Each row comes from the steps of one walk. Every step used is in the known rows, and no mark comes twice. Write the walk behind each row, first mark first.
Known rows:
nuzav/sali/neruz: [ 0.32 -0.96 -0.77 -0.01 -1.00 -0.97 -1.86  0.46 -0.32 -0.16 -0.25 -0.21
  0.73 -1.17 -1.79  1.04 -0.12  0.29 -1.39 -0.10 -2.41 -3.93  3.70  0.84
 -2.79  0.51 -0.27  0.18]
sali/neruz/lavif/tisirud: [-0.67  0.41  1.64  0.64  0.29 -0.17 -0.94 -0.40  1.43  0.01 -3.22  0.56
 -1.16 -1.18 -0.21  0.32  0.98 -1.27 -1.11  2.20 -4.63  1.09  0.11  0.48
  2.88  0.91 -0.38 -0.09]
nevub/neruz: [-2.00  0.28 -0.20  0.93 -0.46 -1.64 -1.00  0.66 -0.71  0.30  0.35 -0.67
 -1.09 -0.30 -0.01  0.08  0.00  0.59 -1.17  1.13 -4.05 -0.43  1.14  2.40
 -0.40  1.07  0.58 -1.27]
lavif/tisirud/nevub: [ 0.43 -0.86  2.48 -2.21  0.03  0.11  0.20  0.83  1.91 -1.16 -0.44  1.46
 -0.58  0.12 -0.24 -1.20 -0.08 -1.31 -0.50 -0.55 -3.80  3.79 -2.07 -4.01
 -1.14 -0.81 -1.96  0.60]
tisirud/nevub/ninusi/sali/nuzav: [ 0.85  2.57  2.38  1.95 -0.39 -1.09  0.55  1.05  0.28  0.51 -1.66  0.94
  0.09  0.42 -0.23 -0.72 -1.27 -0.40  1.91 -1.09 -0.47 -3.03 -1.03 -1.64
 -3.90 -1.36  0.79  0.81]
tisirud/lavif: [ 0.86  0.26 -0.22 -1.86 -0.90  0.74 -0.25 -0.16 -1.53  0.74  1.35 -0.72
 -0.35 -0.87  0.17  1.30  0.62 -1.21 -0.20 -0.54 -2.30  0.36  0.10  0.16
  1.19  0.75  2.22  0.84]
lavif/tisirud/nevub/neruz/sali: [-1.38 -0.65  1.19 -1.34  0.17 -0.98 -0.95  1.19  0.68 -0.75  1.02  0.33
 -0.30  0.53  0.71 -1.89  0.33 -0.29 -1.36  0.23 -4.62  2.44 -4.76 -1.18
 -1.25 -0.03 -2.50 -0.08]
ninusi/sali/tisirud: [ 1.44  1.83 -0.80  2.52 -0.68 -0.15 -2.31 -0.50 -0.10 -2.63  0.38  2.21
  2.09  0.01 -1.03  0.28 -0.20 -0.78 -0.53  0.99  1.30  0.49  4.11 -2.92
 -2.31 -0.73 -1.15  1.38]
nuzav/nevub/ninusi/lavif/neruz/sali: [-0.11  0.04  1.60  0.96  0.73 -1.87  0.67  0.39  0.49  0.67  1.51 -1.64
 -0.97  1.38  0.16  0.70 -0.69  1.05  1.55 -0.57  1.66 -0.44  3.53  0.79
  0.79 -0.97  0.74 -2.04]
nevub/neruz/sali/tisirud/lavif/ninusi: [-1.76 -0.51 -2.06  0.50 -0.42 -0.50 -0.51  0.09 -2.46 -0.65  1.67 -1.14
  0.95  1.89  0.91 -0.91  0.69  0.27 -0.47  1.55  0.08 -1.03 -2.21  3.14
  0.98  1.28 -0.49 -0.15]
nuzav/sali/tisirud/lavif/ninusi: [ 0.62 -2.97 -1.99 -2.36 -0.89  0.90  0.90 -0.71 -1.40 -2.18 -0.21  0.57
  2.40  0.97 -1.23  0.77  0.46 -0.25  0.62 -1.21  2.29 -2.71  2.37 -1.41
 -0.80  0.47 -0.58  1.69]
lavif/neruz/sali/nuzav/nevub: [ 2.11 -0.71 -3.27 -0.98 -0.19  1.12  0.49 -0.08 -0.33  1.79  2.11 -0.34
 -0.33 -1.45 -0.01 -0.13 -1.28  1.33 -1.76  0.00  3.97  0.88 -0.44  2.10
 -1.42 -1.77 -0.96  0.40]
tisirud/nevub/neruz/sali/nuzav/lavif/ninusi: [-1.81 -0.45  0.36 -0.84  0.43  1.01  0.60  0.97 -0.57  0.68  0.25 -0.98
 -0.23  0.89  0.52 -1.87  0.22  0.41  0.46 -1.10  1.23 -1.29 -4.63  1.16
 -2.10  0.15  0.06 -0.40]
neruz/sali/nuzav/lavif/tisirud/nevub/ninusi: [-0.27 -1.37 -1.47 -1.61  0.51  1.94  1.93  0.46  0.06 -0.11  0.58  0.99
  0.37  0.07 -0.13 -2.22  0.53  1.15  0.48 -0.28 -0.73 -1.19 -2.26 -0.74
 -0.44 -1.29 -1.13  0.38]
tisirud/lavif/neruz/sali/nuzav: [ 1.66  0.87 -3.78 -1.81 -0.74  1.67  0.12 -0.83 -2.57  2.41  2.88 -1.44
  0.13 -1.90  0.93  0.90  0.04 -0.09 -1.30 -0.39  1.56  0.18 -3.30  2.66
  1.03  0.26  1.26  1.45]
nuzav/sali/neruz/lavif: [ 0.07 -1.23 -0.45 -0.10 -0.51 -0.49 -1.90 -0.13  0.20 -0.26 -2.62 -0.04
  0.65 -1.55 -1.19  1.22  0.59  0.35 -1.34  0.06 -2.04 -4.31  2.27  1.23
 -0.75  1.06 -0.16  0.20]
neruz/lavif/ninusi/sali/nuzav/nevub: [ 0.36 -0.85  0.09  1.47  2.44  1.53  2.21 -1.47  1.75  0.24 -4.73  1.56
  0.44  0.09 -0.37  1.18  0.82  0.74  1.44 -0.95  6.70 -0.81  1.71 -0.20
  0.80 -0.69  0.45  0.53]
nevub/ninusi/lavif: [-0.50  1.93  2.49  2.76  0.58 -2.12  0.38  0.21  0.87 -0.16 -1.37 -0.06
 -0.63  0.64 -0.15  0.86  0.12  0.23  2.47  0.55 -2.76 -1.37  4.86 -0.60
  2.48  0.77  2.42 -1.87]
neruz/lavif/ninusi/sali/tisirud/nevub: [ 1.16  0.18  1.60  1.99  1.33  1.04  0.06 -1.11  1.24 -1.88 -5.14  1.65
  1.46  1.42  0.32  0.19  0.70 -0.80  1.40 -0.23  5.34  0.13 -0.46 -1.92
  1.02  0.41 -0.48  1.07]
ninusi/sali/nuzav/nevub: [ 0.56  1.06 -1.15  1.18  0.46  0.49  0.33 -0.41  0.85  0.70  0.69  1.78
  0.35 -1.90 -1.62  0.77 -0.33  0.49 -0.01 -0.96  3.16 -1.07  3.48 -1.45
 -4.37 -2.53  0.31  1.02]
lavif/neruz: [ 2.30  0.69 -1.64  0.33 -0.47  0.15 -0.71 -0.27 -0.48  0.73  0.63 -0.53
 -0.58 -0.91  0.01  1.30 -1.42  0.29 -1.53  0.22  1.03  2.36  2.03  0.91
  0.10  0.31 -0.02 -0.17]
neruz/lavif/tisirud/nevub/ninusi: [-0.26 -0.81  2.99 -0.76  0.82 -0.19  1.06 -0.05  2.13 -1.15 -4.92  1.37
 -0.66  0.50  0.69 -0.81  0.71 -0.55  0.76  0.11 -3.46  1.08 -2.70 -2.12
  2.79  0.27 -1.00  0.12]
neruz/sali/nuzav/nevub/tisirud: [ 1.98 -2.97 -1.41 -1.99 -0.91  1.02  1.49  0.92  1.59  0.80  1.58  1.42
  0.14 -1.35 -0.64 -1.59 -1.28  1.34 -1.01  0.18  1.99 -0.48 -1.33 -0.42
 -2.20 -2.60 -1.68  0.59]
tisirud/lavif/neruz/sali/nuzav/nevub/ninusi: [ 0.77  0.37 -2.73 -1.51 -0.51  0.57  1.76 -0.50 -2.63  2.67  2.87 -2.15
 -0.38 -0.32  0.92  0.95 -0.51  0.43  0.21 -0.83  1.98 -1.36 -2.34  3.19
  1.02 -0.50  1.40  0.77]
lavif/neruz/sali/nuzav/nevub/tisirud: [ 2.77 -1.45 -3.01 -1.26 -0.90  0.61  0.91  0.04  0.49  1.77  2.22 -0.11
  0.08 -1.43  0.19 -0.06 -2.38  1.43 -1.76 -0.01  4.32  1.35 -2.04  1.04
 -1.20 -1.49 -1.89  0.36]

Write each row's walk:
[ 0.14  0.30 -1.07 -0.12  1.21  1.38  2.49 -1.17 -1.27  1.65  0.84 -0.36
  0.61  0.43 -0.36  2.00  0.56 -0.46  1.87 -2.27  5.63 -0.93  0.61  0.23
 -0.70 -0.49  2.16  1.39] | tisirud/lavif/ninusi/sali/nuzav/nevub
[-2.17  1.32  2.65 -0.14  1.27 -1.32 -2.55  0.22  1.95 -0.54  1.58 -0.21
 -0.18 -0.78  0.73 -0.83  1.59 -0.70 -0.28  0.00 -3.49  3.15 -2.70 -2.22
  1.18  0.94 -0.37 -1.37] | ninusi/lavif/tisirud/nevub/neruz/sali
[ 1.09 -0.16  0.11  2.52  1.58  1.05  0.42 -1.65  1.08 -1.94 -5.04  1.95
  1.63  1.22  0.07  0.83  0.93 -0.18  1.11  0.44  5.19  0.23  1.95 -1.14
  2.26  0.61 -0.42  0.73] | neruz/lavif/ninusi/sali/tisirud
[-0.91 -0.14  2.28 -1.17 -2.05 -0.40 -0.79  0.84  0.15 -2.19 -0.46  0.77
 -0.18  0.86 -0.27 -2.30 -0.63 -1.86  0.00  1.12 -2.29  0.88 -1.64 -1.88
 -1.73 -0.47 -1.00  0.76] | sali/tisirud/nevub/neruz
[ 1.01  2.39 -1.20  1.41 -0.93  0.25 -2.22 -0.98 -1.46 -1.81  1.59  1.21
  2.18 -0.14 -0.40  0.88  0.41 -1.49 -0.16  0.30  1.00  0.07  2.01 -2.21
 -1.10  0.04  0.01  1.98] | ninusi/sali/tisirud/lavif
[ 1.66 -3.53  2.35 -2.25 -1.42 -0.79  1.50  1.01  2.51 -0.11  1.04  0.51
 -0.92  0.33 -0.88  0.32 -2.30  0.14 -0.07 -0.78  0.57  1.98  1.66 -2.77
 -1.35 -1.61 -1.40 -0.72] | nuzav/nevub/tisirud
[ 1.05 -1.62  0.82  0.82  1.69  1.28  1.63 -0.93  1.49 -0.60 -5.53  1.11
 -0.16  0.83  0.21  0.83  0.81  0.26  0.98  0.17  3.22  0.59  1.44  0.24
  3.32  0.88  0.55 -0.17] | neruz/lavif/ninusi
[ 0.31  2.13  0.33  2.87  0.05 -1.73 -0.27 -0.38 -0.23 -0.65  0.14 -0.50
  0.49  1.23  0.62  0.16 -0.39  0.38  1.65  1.36  0.06 -0.56  2.72  0.49
  3.00  0.68  0.62 -1.29] | nevub/ninusi/lavif/neruz/sali/tisirud
[-1.65  0.73 -1.42  0.44  1.30  0.39  2.21 -1.12 -2.00  2.09  1.18 -1.23
  0.32  0.62  0.07  1.92  0.73 -0.13  1.63 -1.91  4.50 -1.71 -0.50  1.85
 -0.63  0.25  2.26  0.74] | tisirud/lavif/ninusi/sali/nuzav/nevub/neruz
[-2.13  1.02  1.39  0.48  1.08  0.48 -0.09 -0.18 -0.24 -1.09  0.51 -0.45
  0.12  1.50 -0.39  0.15  0.81 -0.54  1.14 -1.03 -2.96  0.72  0.72 -2.55
  0.38  0.99 -0.49 -0.72] | nuzav/lavif/tisirud/nevub/ninusi/sali/neruz
[ 1.67  0.86 -0.68  3.79  1.84  0.08  0.46 -0.54  0.08 -0.52 -1.31  1.03
  1.61  1.83 -0.56  1.69 -0.25  0.51  1.07 -0.83  5.53  0.10  4.14 -0.81
 -1.45  0.27  0.10  0.20] | lavif/ninusi/sali
[-2.38  0.00  0.17  0.78  0.17 -1.06 -1.03 -0.12  0.07  0.12 -2.54 -0.52
 -1.15 -0.76  0.69  0.25  0.87  0.63 -1.07  1.43 -3.47 -0.85 -0.57  2.84
  2.08  1.76  0.63 -1.27] | nevub/neruz/lavif
[-1.42  0.54  3.18 -0.49 -0.42 -0.92 -1.53  0.99  0.62  0.21 -2.47 -0.59
 -1.30 -0.37  0.96 -1.07  0.12 -0.79 -0.44 -0.21 -2.99 -0.41 -4.59  0.56
 -0.67  0.80  0.42 -0.41] | tisirud/nevub/neruz/lavif
[-2.58  0.71 -1.27  2.72  1.85 -0.38  0.81 -1.11 -0.01  0.88 -3.70  0.30
  0.01 -0.32  0.32  0.74  0.97  1.13  0.33  0.46  2.03 -2.11 -0.78  2.96
  0.96  1.26  0.85 -0.49] | nevub/neruz/lavif/ninusi/sali/nuzav
[-0.94  1.10  3.81 -0.92  1.08 -0.50 -1.52 -0.06  2.98 -0.88  0.13  0.86
 -0.56 -1.20 -0.11 -0.27  1.27 -1.56  0.53 -0.67 -2.95  4.30 -0.18 -4.55
  1.26  0.34  0.32 -0.76] | ninusi/lavif/tisirud/nevub
[-1.75 -0.01 -2.06 -0.19 -1.34 -0.73 -1.77  0.38 -2.45 -0.70  2.61 -0.99
  0.58  0.56  0.87 -1.19  0.72  0.10 -1.47  2.00 -2.74 -1.07 -2.37  2.91
  0.51  1.04 -0.59 -0.02] | nevub/neruz/sali/tisirud/lavif
[ 1.38  1.22 -1.85 -1.44 -0.91  0.70 -0.42 -0.82 -2.36  1.76  2.19 -1.93
 -0.44 -1.09  0.79  2.09 -0.25 -0.92 -0.90 -0.78  0.03  1.48 -0.95  1.61
  1.77  1.22  1.92  0.78] | tisirud/lavif/neruz
[-3.01 -1.39  0.78 -2.65  0.84  1.35  0.29  0.06  0.06 -1.35  1.08 -0.60
 -0.72  0.69 -0.19 -0.58  1.18 -0.18 -0.03 -1.20 -3.60  2.88 -0.81 -2.34
  0.86  1.17 -0.81 -1.12] | nuzav/lavif/tisirud/nevub/neruz
[-2.10 -1.70  1.24 -0.93 -0.22 -1.41  0.37  0.96  0.22  0.51  1.44 -1.18
 -2.01  0.49 -0.64  0.15 -0.35  0.57 -0.39 -0.22 -1.50  0.14  2.55  1.50
 -1.73 -0.84  0.19 -1.58] | nuzav/nevub/neruz
[ 0.46  2.68  4.00  1.30 -0.13 -1.76 -0.43  0.82  0.73  0.66 -0.91 -1.06
 -0.90  0.69  0.75 -0.03 -1.05 -0.91  1.98 -1.10 -0.99 -0.16 -0.92 -1.30
 -0.06  0.40  1.68 -0.96] | tisirud/nevub/ninusi/lavif/neruz
[ 1.17  2.18 -0.56  1.35  0.78 -0.36 -3.15 -0.68  0.65  0.58  2.24 -1.00
  0.29 -1.76  0.69  1.10  0.39  0.27 -1.12  0.30  1.68  2.63  1.39  0.34
  2.04  0.98  0.76 -1.36] | ninusi/lavif/neruz/sali
[-0.48  1.12  2.06  2.91  0.16 -2.44  0.50  0.76 -0.11  0.52  0.33 -0.76
 -0.77  1.81 -0.91  1.12 -1.04  0.37  1.52 -0.19 -0.13 -2.71  5.09  0.58
 -2.13 -1.30  0.57 -0.97] | nuzav/nevub/ninusi/sali/neruz
[-2.05 -2.38 -0.27 -1.26 -0.02 -0.45  1.14  0.40 -1.41 -0.17  2.51 -1.78
 -0.27  2.49  0.27 -0.50  0.30  0.28  0.43 -0.13  2.32 -0.35 -0.44  2.25
 -0.29 -0.57 -0.50 -0.61] | nuzav/nevub/neruz/sali/tisirud/lavif/ninusi
[-2.69 -0.67 -3.14 -0.32  0.13  0.67 -0.23  0.31 -1.34  0.79  1.86 -0.60
 -0.26 -1.05  0.01 -1.20  0.85  1.89 -1.30  0.96 -1.75 -1.99 -1.08  3.39
 -0.36  0.41  0.07 -0.93] | nevub/neruz/sali/nuzav/lavif
[ 0.09  1.03  1.72  1.34 -0.28 -0.17 -1.57 -0.15  0.91  0.58 -3.33  0.01
 -1.30 -1.37 -0.29  0.62  0.60 -1.17 -0.93  2.11 -3.26 -0.71  1.09  1.72
  2.11  0.97  1.02 -0.16] | sali/neruz/lavif
[ 2.22 -1.38 -1.51 -0.34 -1.43  0.84 -1.53  0.61 -0.18 -2.58  1.23  1.61
  1.56  0.62 -0.19 -2.08 -0.01 -0.03 -1.46  2.22 -0.15  0.66  0.96 -0.83
 -0.43 -1.00 -2.30  0.96] | neruz/sali/tisirud
[ 2.03  1.02 -2.95 -1.24 -0.81  0.83 -1.32 -0.53 -2.81  1.63  3.43 -2.15
  0.43 -0.77  1.34  1.38 -0.01 -0.24 -1.62 -0.33  0.78  0.86 -2.66  2.58
  1.61  1.06  0.94  0.87] | tisirud/lavif/neruz/sali
[-1.86 -1.12  1.22 -1.28  0.96 -0.03  4.31 -0.26  2.35  1.08 -0.87  1.50
 -1.75 -1.18 -1.46 -0.45  0.10  0.52  2.26 -0.56 -0.42 -0.31  2.94 -1.69
 -0.07 -2.63  1.00 -0.43] | sali/nuzav/nevub/ninusi/lavif/tisirud
[-3.21 -1.33 -0.86 -3.19  0.67  2.40  2.80 -0.44  0.68  0.44 -0.11  0.94
 -1.23 -1.73 -1.06 -1.28  0.92  0.21  0.37 -0.90 -2.09  0.98 -1.54 -1.51
 -0.47 -0.56  0.13  0.09] | sali/nuzav/lavif/tisirud/nevub/neruz
[ 2.84 -0.80 -2.42 -2.13 -2.09  0.55  0.97 -0.39 -0.30  2.00  2.41 -0.25
  0.70 -1.83  0.89  0.87 -2.24  0.00 -1.12 -0.28  1.43  1.12 -5.42 -0.08
  1.14  0.46 -0.59  1.19] | nevub/tisirud/lavif/neruz/sali/nuzav
[-1.23  1.28  2.37  1.99  1.22 -2.15  1.09 -0.16  1.43 -0.68 -1.23  0.57
 -0.55  0.86 -0.10  0.48  0.59  0.18  2.34  0.68 -4.13  0.32  3.75 -1.80
  3.24  0.72  1.02 -1.81] | nevub/ninusi/lavif/tisirud
[-0.89  0.40  0.86 -0.76 -0.90 -0.39 -1.03  1.62 -0.11  1.00  0.59 -0.29
 -0.61 -0.75  0.58 -2.32 -0.37 -0.03 -0.94 -0.05 -1.91 -1.41 -5.48  1.22
 -3.47 -0.70 -0.23  0.21] | tisirud/nevub/neruz/sali/nuzav
[ 0.86 -0.71 -3.29 -0.96  0.41  2.45 -1.04 -0.67 -1.56 -0.32  2.69 -1.61
  0.42  0.06  0.25  0.72  0.20  1.42 -1.37 -0.51  2.14  1.94  1.93  0.93
  1.65  1.16 -0.32 -0.99] | nuzav/lavif/neruz/sali
[ 1.08  0.85  3.86  0.45 -0.98 -1.28  0.68  1.74  0.45 -0.07 -1.82  0.06
 -0.85  1.63  0.18 -1.06 -1.37 -0.74  1.75 -0.64 -2.75 -1.59 -0.73 -1.41
 -1.87 -0.56  0.68 -0.12] | tisirud/nevub/ninusi
[ 2.84 -0.04 -3.09  0.08 -1.15  0.68 -1.54 -0.23 -1.07 -0.93  1.91 -0.09
  1.08  0.09  0.46 -0.58 -1.18  0.29 -2.12  1.55  2.48  2.20  0.13  0.92
  0.23 -0.32 -2.14  0.63] | lavif/neruz/sali/tisirud
[ 1.95 -0.56  0.77 -0.04 -1.64 -0.13 -0.86  1.45 -0.31 -2.31  0.29  1.08
  1.34  1.99  0.39 -2.86 -0.61 -0.43  0.16  1.50 -0.63 -0.98 -1.64 -1.22
 -1.27 -1.24 -2.01  0.92] | neruz/sali/tisirud/nevub/ninusi
